In the rows, 128 means zero.
Known rows, with every step that occurs:
visusi > kote > fusag > minafa > lasa > tanep: [207 141 147  35  30  88 133 124  94 108 214 160  72 101 120 115 121 117
 142 120 133 154 120  88 123 130 122 148 109  87  89 151 116 103  84 101
 165 156 103 131 128  52 118 141 115 100 126 116 208  71]
fusag > minafa > pezar > tanep > rofi: [157 143 162  52 117 141 171 134  73  77 170 192 137 137 128 112 190 139
 114 145 108 148 138 113 108 137 126 135 121 110  43 112 135 122 122 129
 189 133 111  97 168 146 118 122 129 115 133 116 204  94]
visusi > kote > fusag > minafa > lasa: [180 162 135  37  46  90 128 117  96 112 233 149 102  94 103 125 121 111
 120 130 106 156 120 111  93 125 102 146  97  76 103 147  97  96  84  98
 164 149 119 135 135  60 127 141 139 104 134 118 200  56]
kote > fusag > minafa > nupot > gunaf > lasa > tanep: [209 153 107  77 114 116 194 114 119  70 203 155  83 114 162 116 147  81
 138 120  82 210 104  81 163 101 122 185 119  56  85 114 146 144  70 127
 180 142 125 136 121  73 130 123  80 106  68 115 139 150]
nupot > gunaf > lasa > minafa > moton > tanep > rofi: [173 137 128 111  93 135 154 157  86 113 113 112 155 160 166 205 211 109
 144 168 150 228 128 127 230 124 125 174 147  56 111 120 120 138  89 123
 196  68  85 168 112 105 140 164 115 180 117 110 156  62]
gunaf > nupot > minafa: [109  81  81 107 151 118 118 105 113 130 122  98 135 128 155 130 164 117
 118 170 127 115 117 145 151 142 100 152 157 119 106 103 145 170  80 105
 133 142 130 133 128 147 139 112  94 111 117 148 178 126]
visusi > kote > kile > minafa: [176 116  61  95  74 106 157 152 121  97 157 131 176 104  98 113 108 123
 128 122 112 127  98 104 107 109 101 147 143  64 129 151 119 102 101 104
 111  88 123 135 119 139 160 105 133  95 186 134 194 122]
gunaf > lasa: [149 167 124 127 125 121 122 129 127  92 132 148 123 137 134 135 112 122
 136 136 141 153 127 131 130 112 128 142 125 113 128 132 120 135 126 113
 130 120 119 128 136  93 126 122 120 120 109 132 117 182]
gunaf > nupot > minafa > moton: [117  79  79 113 132 108 140 111 115 140 121  93 147 123 140 156 209 128
 133 164 109 125 119 163 204 150  91 156 161 112 126  92 120 193  74 104
 124 151 131 150 138 158 142 121  93 130 108 151 182  87]
pezar > tanep: [132 127 134 133 129 129 131 150 124 103 150 149 129 152 110 136 132 115
 132 125 127 138 130 107 122 121 144 123 127 128 122 128 137 111 141 125
 129 128 127 120 151 145 114 111 124 127 112 128 135 112]
visusi > kote > kile > minafa > moton: [184 108  62  92  58  96 185 161 124 104 160 117 191  99  80 140 148 131
 146 117  97 138  97 120 158 113  89 149 148  56 151 143  90 123  95 104
 108  95 126 148 131 153 164 107 132 112 172 134 194  79]
rofi > tanep: [171 115 142 132 131 117 129 144 131 135 139 104 103 140 169 133 115 128
 130 129 180 131 134 107 130 130 151 136 130 120 130 120 144 137 115 125
 134 129 153 120 134 125 119 139 138 130 122 141 145  94]
minafa > moton > tanep > lasa > gunaf: [126 106 147 125  71 130 146 146 111 157  90 100 128 152 132 211 174 126
 146 134 121 142 112 190 185 122 153 145 152  92 160  84 108 165 142  88
  88 112 150 167 111 129 127 153 111 156  99 136 107  30]
kote > fusag > minafa: [153 152 143  76 101 122 170 113 125 112 205 120 102 114 133 125 133 120
 114 141  82 138 115 109 109 118 114 142 121  98 136 131 116 130 100 117
 162 123 142 130 129 102 123 144 116 103 118 115 149 115]
rofi > tanep > lasa > gunaf > nupot > minafa > kile: [148  60  89  89 117 108  86 125 111 158 150  96 129 142 181 143 148 144
 114 172 129 129 101 115 131 131 123 165 169  56 108  51 142 202  74  62
  97 105 163 150 109 176 137 106  93 122 102 155 158  70]
nupot > minafa: [126 119  86 110 128 119 126 112 117 125 138 119 131 129 139 128 159 118
 124 150 125 102 123 124 151 137 119 145 151 125 112 136 146 161  86  98
 136 125 120 130 127 144 146 128 128 107 126 129 120 127]
pezar > tanep > moton: [141 104 138 125 113 116 176 141 145 110 135 183 136 159 107 126 188 122
 136 124 143 145 130 106  92 129 126 117 131 127 124 136 118 116 180 133
  96  86 137 137 154 172 119 125 126 149 103 131 144 102]
moton > tanep > lasa > minafa: [101  88 160  96  73 109 133 140 111 150  97 123 123 149 145 171 149 102
 129 163 185 151 123 120 210 131 146 152 140 130 129 132 139 121 142 110
  96  88  98 141 104 117 116 157 102 149 132 124 139  98]
fusag > kote > kile > minafa > nupot > gunaf > lasa: [189 144  16 123 136 128 182 137 117  56 189 113 146 116 150 125 128  83
 120 112  70 171 103  83 122 121  80 199 137  15  88 105 159 117  53 122
 136 115 135 133 119 121 192  75 117  91 114 139 166 119]
rofi > tanep > pezar > minafa > nupot > gunaf > lasa: [202 169  86 118 160 105 213 143 113  50 148 100 134 131 196 129 186 108
 123 161 105 192 121  96 122 125 124 184 107  75  72  85 160 157  57 114
 192 137 123 123 119 156 123 130 124 136 116 145 137 133]
minafa > pezar > tanep: [142 127 122  87 131 127 161 138 106  93 144 181 153 131 114 115 165 167
 115 128 110 141 135 111 125 133 149 132 117 128  61 115 132 130 143 117
 107 120 128  98 164 145 107 109 133 127 106 129 154 117]
gunaf > lasa > minafa > moton: [167 150 128 107  86  95 167 143 124 115 136 135 129 144 126 160 171 129
 150 154 133 164 127 149 252 116 117 165 122 101 135 122  93 153 104 115
 119 117  96 141 141 104 130 140 110 141 113 112 126 146]
kote > kile > minafa > nupot: [164 107  66 127 111 106 188 166 149 102 161 100 159  87 116 124 148  77
 122 116  83 128  99 133 141 117 110 168 137  73 100 112 151 155  89 123
 104  95 153 135 117 188 157  89 101 106 151 159 155 119]
nupot > gunaf > lasa > tanep > pezar: [191 150  94 118 140 140 171 114  95  67  93 129 119 153 175 133 161 149
 145 117 120 184 119  77 141 113 140 154 131  99  99 125 151 128  98 126
 154  91  78 127 123  97 132 113 101 116  95  99 131 190]
visusi > kote > kile: [134 112  94  84  81 121 157 142 118 121 150 136 179  99  96 116  92 131
 129 110 120 144 112 102 126 119 102 140 127  63 126 148  99 109 105 110
 134 140 135 151 114 129 146 108 140 120 170 121 170 111]
moton > tanep: [132 109 146 131 112 124 125 145 128 122  94  76 123 142 147 176 135 123
 132 133 169 140 128 126 132 133 149 145 140 125 131 127 154 132 132 130
 126 121 140 144 120 114 114 153 116 150 125 147 135  88]
visusi > kote > fusag > minafa > moton: [171 142 134  39  47 100 190 118 119 117 213 144 139  97  91 137 159 138
 136 127  79 150 110 123 164 117  90 145 118  81 161 136  59 109  94 112
 159 160 138 155 145  82 125 156 131 118 141 110 191  69]
visusi > kote > fusag > minafa > kile: [156 138 121  21  54 102 140 122 125 102 230 133 158  84  86 110 102 160
 120 129  78 161 102  45  92 120  94 159 116  62 130 139  81 101  87 111
 148 124 149 151 123  96 117 133 121 118 157 116 186 103]
moton > tanep > lasa > gunaf > nupot: [105  72 143 118 111 135 109 137 101 151  72  89 112 154 159 190 139 121
 120 156 140 142 108 192 128 115 148 145 150  84 134  65 152 149 139  93
 100 116 152 160 102 125 117 126  76 136 102 151 157  78]
kile > minafa: [172 129  90 138 118 110 133 140 130  99 137 120 124 135 132 121 136 118
 126 143 123 117 113 133 112 118 128 139 149 129 132 134 159 124 121 126
 104  69 116 114 132 139 143 122 124 104 144 139 153 140]
kote > kile > minafa > moton > tanep > lasa: [137  94  99 134  57 100 169 162 126 119 121  90 167 122 124 201 175 106
 148 128 134 148  92 126 182 123 125 161 182  70 171 122 122 157 130  95
  73  44 136 166 110 164 158 134 108 137 127 156 152  51]
moton > tanep > pezar > minafa > nupot > gunaf > lasa: [157 167  92 117 142 113 206 143 103  33  99  78 150 126 165 174 202 104
 124 159  89 203 118 119 123 128 124 194 112  81  72  98 170 157  74 123
 177 127 117 142 106 144 115 141  97 151 118 145 127 131]
gunaf > nupot: [106  92 124 128 147 126 119 126 124 136 111 107 129 134 144 128 131 133
 123 146 125 139 122 152 130 133 112 133 132 119 124  98 136 132 116 135
 129 142 130 136 131 132 121 114  97 130 122 144 183 131]
pezar > minafa > nupot > gunaf: [134 140  83 136 149 120 176 127 120  94 151 139 142 108 139 107 172  85
 122 159  61 175 121 113 126 131 105 159 106  91  76 106 152 141  80 129
 178 159 119 124 105 179 141 119 122 142 120 138 111 101]
kote > kile > minafa > lasa > tanep: [216 111  91 137  79  96 131 164 113  96 148 124  95 109 147 127 136 104
 149 117 144 136 109  88 126 132 133 152 139  70  83 141 170 155  87 100
 104  72 103 120 116 147 159  94 102  95 115 138 177  86]
tanep > pezar: [132 128 124 112 133 131 168 128 117 111 107  99 141 128 129 143 167 150
 119 121 102 117 126 126 116 133 133 129 119 135 122 115 133 132 121 134
 130 106 123 125 129 142 118 129 123 120 148 115 148 143]
tanep > lasa > gunaf > nupot: [104  87 129 115 124 136 113 113 100 159 107 134 116 140 150 145 131 123
 119 152  91 131 107 196 129 113 126 129 141  92 128  65 123 143 133  90
 105 124 145 145 109 138 128 106  91 117 106 136 149 120]
fusag > kote > kile > minafa > lasa: [178 138  65 121  98 105 126 143 103  99 190  93 106 114 133 133 119 102
 118 113 112 110 118  96  84 159  95 155 127  47  86 125 157 117  69 100
 108 105 125 124 125 123 186  93 132  86 130 133 196  42]

Rows:
[192 161 143 120 115  81 160 150  98  91 150  85  97 126 184 137 181 126
 121 160 140 135 139 107  83 161 137 145  95 110  74 102 159 163  75  98
 163 131 112 106 127 161 116 149 138 132 138 145 164  59] -> rofi > tanep > pezar > minafa > lasa
[141  99  84  55 117 114 200 109 116  97 138 204 165 135 126 109 248 165
 121 148 126 122 132 106 117 151 118 144 151 121  38 135 130 170 141  98
  79  77 124 119 170 187 131 126 132 123  93 131 157 104] -> nupot > minafa > pezar > tanep > moton
[173 150  92 107 124 127 148 118 103 100 142 151 130 152 157 133 132 125
 127 172 123 195 120 107 190 105 120 163 121  77 101 136 135 114  86 126
 149  94  77 126 119  93 144 120 118 130  93  92 114 168] -> nupot > gunaf > lasa > minafa
[140  90  94  62 146 156 148 134  58 108 137 153 153 137 156 135 222 146
 103 176  65 116 125 178 117 139 128 147 144  67  11  60 155 191  80  72
 172 109 142 118 146 190 135  99  97 112 123 122 212  81] -> lasa > gunaf > nupot > minafa > pezar > tanep > rofi
[181 128  93  99 124 118 163 148 109  62 148 170 149 137 122 107 173 156
 113 145 102 125 123 114  99 126 147 139 135 129  63 126 162 125 133 113
  85  59 112  87 164 153 122 104 130 102 123 137 178 131] -> kile > minafa > pezar > tanep
[183 108 104 128  89 101 195 164 122  80  76  39 152 141 141 205 222 149
 136 133 118 126 115 147 154 141 138 164 162 126 146 108 151 159 116 127
 100  51 129 147 137 148 127 155 108 136 150 148 181  73] -> kile > minafa > moton > tanep > pezar
[123 141 121 126 127  98 177 143 135  98 149 130 129 102 122 108 170  92
 127 151  86 138 128 139 130 138 107 152 104 119  88 108 139 157  98 121
 152 176 137 127 112 183 121 129 109 140 144 152 125 125] -> pezar > minafa > nupot
[145 111 158 124 120 145 121 146 104 129 107 154 104 137 156 116 162 111
 153 120 156 135 139 105 141 135 144 117 138 121 103 128 143 128 118 128
 183 104 108 135 113 143 127 145 107 134 160 120 168 120] -> lasa > tanep > rofi
[181 125 140 122 100 106 163 125 148  94  93 185  96 157 150 115 173 131
 169 120 189 165 126 101 133 121 128 142 139 116 118 149 131 145 165 120
  95  85 109 147 134 110 119 140  99 132  91 134 130 188] -> gunaf > lasa > tanep > moton
[131 132 114  63  84 116 141 126 130 130 188 149 149  97 101 123 111 133
 123 120  99 146 119 112 109 115 122 123 118  93 140 146  87 103 113 103
 138 108 141 150 122  91 121 147 138 122 164 119 170 115] -> visusi > kote > fusag
[161  77 100 110 114 101  83 120  94 130 121 116  71 129 166 128 178 103
 141 155 166 126 126 126 168 159 120 156 147 110  62 105 174 186  62  90
 126 147  97 128 129 126 136 111  80 112  90 151 195  87] -> gunaf > nupot > minafa > lasa > tanep
[176 145 137 126 114 117 131 137 121  86 104 151  90 147 149 124 121 127
 161 123 169 160 125 100 160 110 145 149 137 118 121 139 142 141 128 117
 126 122 102 123 131  90 113 126  97 118  97 135 124 200] -> gunaf > lasa > tanep
[146 140 139  66  90 113 145 119 137 109 220 115 131  93 112 123 123 159
 113 134  68 154 105  54  93 128 105 155 126  68 130 121 109 143  90 120
 143 107 155 142 124 120 120 135 112 121 117 119 151 108] -> kote > fusag > minafa > kile
[127 158 123 111 135 114 186 127 109  76 113  98 139 122 138 123 182 143
 123 155  79 123 123 112  93 142 120 133 107 132 108 120 138 142 103 113
 155 124 110 116 115 177 117 142 121 125 162 120 138 154] -> tanep > pezar > minafa
[183 116  69  90 114 122 194 162 110  65 165 157 174 113 112 117 162 153
 112 131  85 136 107  92 106 123 135 151 141  66  60 128 151 146 119 106
  88  52 128 100 154 182 140  77 124  91 130 130 182 117] -> kote > kile > minafa > pezar > tanep
[168 117  86 128 121 104 154 159 144 101 145 120 132 113 121 120 162  84
 126 129 101 120 113 159 131 123 119 159 133 132 105 113 162 140 105 134
 110  96 145 122 129 158 142 113 108 112 150 158 156 130] -> kile > minafa > nupot
[160 123 171 103  80 108 170 143 115 109 120  65 112 145 130 194 179 126
 146 141 149 152 118 140 184 136 119 165 144 112 151 112 125 146 117 137
 144 174 137 148 137 107 114 166 111 147 107 143 159  39] -> fusag > minafa > moton > tanep
[162 151 126 106 104 106 145 137 123 109 136 142 117 149 137 135 125 118
 133 166 146 158 126 128 193 113 124 156 120 112 110 137 124 133 110 114
 128 108  89 123 132  94 123 128 108 122 121 110 125 192] -> gunaf > lasa > minafa
[145 133  92 112 110 105  91 111  99 130 164 126 110 115 138 146 171 103
 122 151 138 109 131 136 133 156 120 153 138 114  73 132 142 173  70  90
 130 127 109 124 136 133 149 122 134 114 103 136 128  67] -> nupot > minafa > lasa
[189 125 123  37  62 100 126 116  81 127 219 122  83 104 120 147 121 118
 112 158  60 153 104 184  81 115  97 153  98  37  93  82 108 122  62  78
 163 169 149 146 122  66 123 119 100  95 117 117 228  44] -> visusi > kote > fusag > minafa > lasa > gunaf > nupot
[144 107 118 141  63  97 136 154 123 115 102 108 138 146 130 194 194 108
 149 146 150 139 108 151 178 129 136 147 180 126 170 121 129 146 148 106
  73  50 120 154 122 136 142 154 111 141 125 164 153  55] -> kile > minafa > moton > tanep > lasa
[176 117  69  89 114 119 189 138 118  92 145 135 174  86 130 109 160 161
 112 132  87 121 104 118 112 127 120 155 143  68  67 129 146 149 104 107
  83  59 130 112 132 166 157  98 125  93 144 132 167 134] -> kote > kile > minafa > pezar
[188 143  91 134 133 139 128 113 107  86 114 159  97 153 165 119 125 128
 153 126 144 193 122  78 151 109 144 151 139  92 107 138 149 126 108 126
 150 110  88 126 116  81 134 114 109 123  74 111 119 174] -> nupot > gunaf > lasa > tanep
[105  78  71  94 135 112  91 113 124 124 139  90 162 110 136 128 154 155
 117 162 112 134 112  93 134 152  95 165 161  91 102  93 135 185  67 105
 118 122 137 149 116 171 140 102  84 130 121 150 178 116] -> gunaf > nupot > minafa > kile
[147  91 152 107  75 104 171 162 124 144  92  73 131 145 133 203 191 131
 145 159 163 154 126 140 246 137 137 165 135 114 134 118 126 155 111 135
 108 118 118 151 123 122 115 165 103 172 127 120 146  53] -> lasa > minafa > moton > tanep
[144 170 132 134 103  95 117 134 106 105 162 137 100 111 135 122 155 112
 128 166 115 142 136 126  91 150 117 135  99 113  79 127 139 149  94  98
 152 147  99 110 117 147 130 133 138 133 119 137 131  77] -> pezar > minafa > lasa
[180  95 147 127 119 105 165 137 155 143 125 136 113 148 165 125 173 129
 139 129 197 134 132 105 102 140 128 133 136 120 133 129 130 141 158 136
 101  94 158 140 142 150 125 153 140 151 111 150 155  87] -> rofi > tanep > moton
[143 106 127  80 114 116 203 130 130  98 125 214 161 140 117 106 219 170
 125 130 126 148 134 108  99 144 130 125 122 124  57 129 111 135 181 124
  76  80 130 119 170 167 108 123 131 142  97 132 158 109] -> minafa > pezar > tanep > moton
[183 175  95  76 123 124 188 104 125  75 230 144 115  99 147 128 144  81
 114 141  51 205 103 114 133  96 101 188 115  54  99 107 128 135  67 123
 183 135 137 140 127  81 138 122 107 111  78 124 129 134] -> kote > fusag > minafa > nupot > gunaf > lasa
[154 137 120 127 117 104 115 133  91 118 138 101  84 120 151 142 148 119
 118 189  78 142 118 198  80 137 111 144  96  74  66  67 150 174  71  78
 151 166 124 120 104 160 130 113  95 127 104 140 164  67] -> pezar > minafa > lasa > gunaf > nupot
[181  98  85 123  82 107 223 175 124  85  92  20 181 118 130 212 214 139
 136 121  98 136  92 124 159 135 132 169 158  66 143 110 143 170 101 118
  99  47 141 161 125 178 147 139 105 129 151 146 184  60] -> kote > kile > minafa > moton > tanep > pezar
[178 130 125  50  92  97 213 138 123  78 134 225 152 157 125 110 218 165
 130 163 151 180 131 114 160 125 125 157 113 106  39 140 115 143 160 113
  73  58  90 114 171 134 106 122 111 140  87 115 160 172] -> gunaf > lasa > minafa > pezar > tanep > moton
[163 144 146  80  81 110 191 118 128 122 203 113 116 109 117 157 174 131
 130 135  65 148 112 125 162 123 104 149 132  88 156 116  84 146  97 119
 152 139 146 147 143 109 128 154 119 120 100 116 152  74] -> kote > fusag > minafa > moton
[172 136 144  89  80  96 204 163 109  90  78  56 148 156 140 218 217 143
 145 149 149 172 123 149 245 130 134 182 127 110 126 110 121 162 100 118
 115  84  99 156 134 105 103 168  93 159 126 118 153 123] -> gunaf > lasa > minafa > moton > tanep > pezar
[177 124  97 144 101 104 153 147 134 107 133 111 136 132 119 144 187 131
 141 139 105 126 115 150 161 125 119 140 150 125 153 125 121 143 117 125
  99  79 122 129 140 148 147 129 127 120 132 142 152  97] -> kile > minafa > moton
[157 167  87 135 143 142 121 109 108  93 139 152 133 142 152 134 119 128
 128 141 112 191 119 109 125 101 121 147 135  82 120 133 128 116 109 120
 152 106 101 129 123  90 151 110 133 127  84 119 104 158] -> nupot > gunaf > lasa
[174 143 140 119 138  99 188 147 115  89 126  80 116 134 183 125 175 139
 123 160 139 125 130  99  92 142 138 145 113 124 106 107 154 155  89 109
 166 126 130 112 120 175 109 156 135 128 154 139 153 115] -> rofi > tanep > pezar > minafa
[231 131  51 140 127 111 153 146 124  55 133 155 104 141 164 112 161  86
 152 131 119 185 107 105 160 101 136 178 144  91  82 119 184 136  90 131
 131  84  99 118 119 111 152  96  86 107  96 147 143 175] -> kile > minafa > nupot > gunaf > lasa > tanep
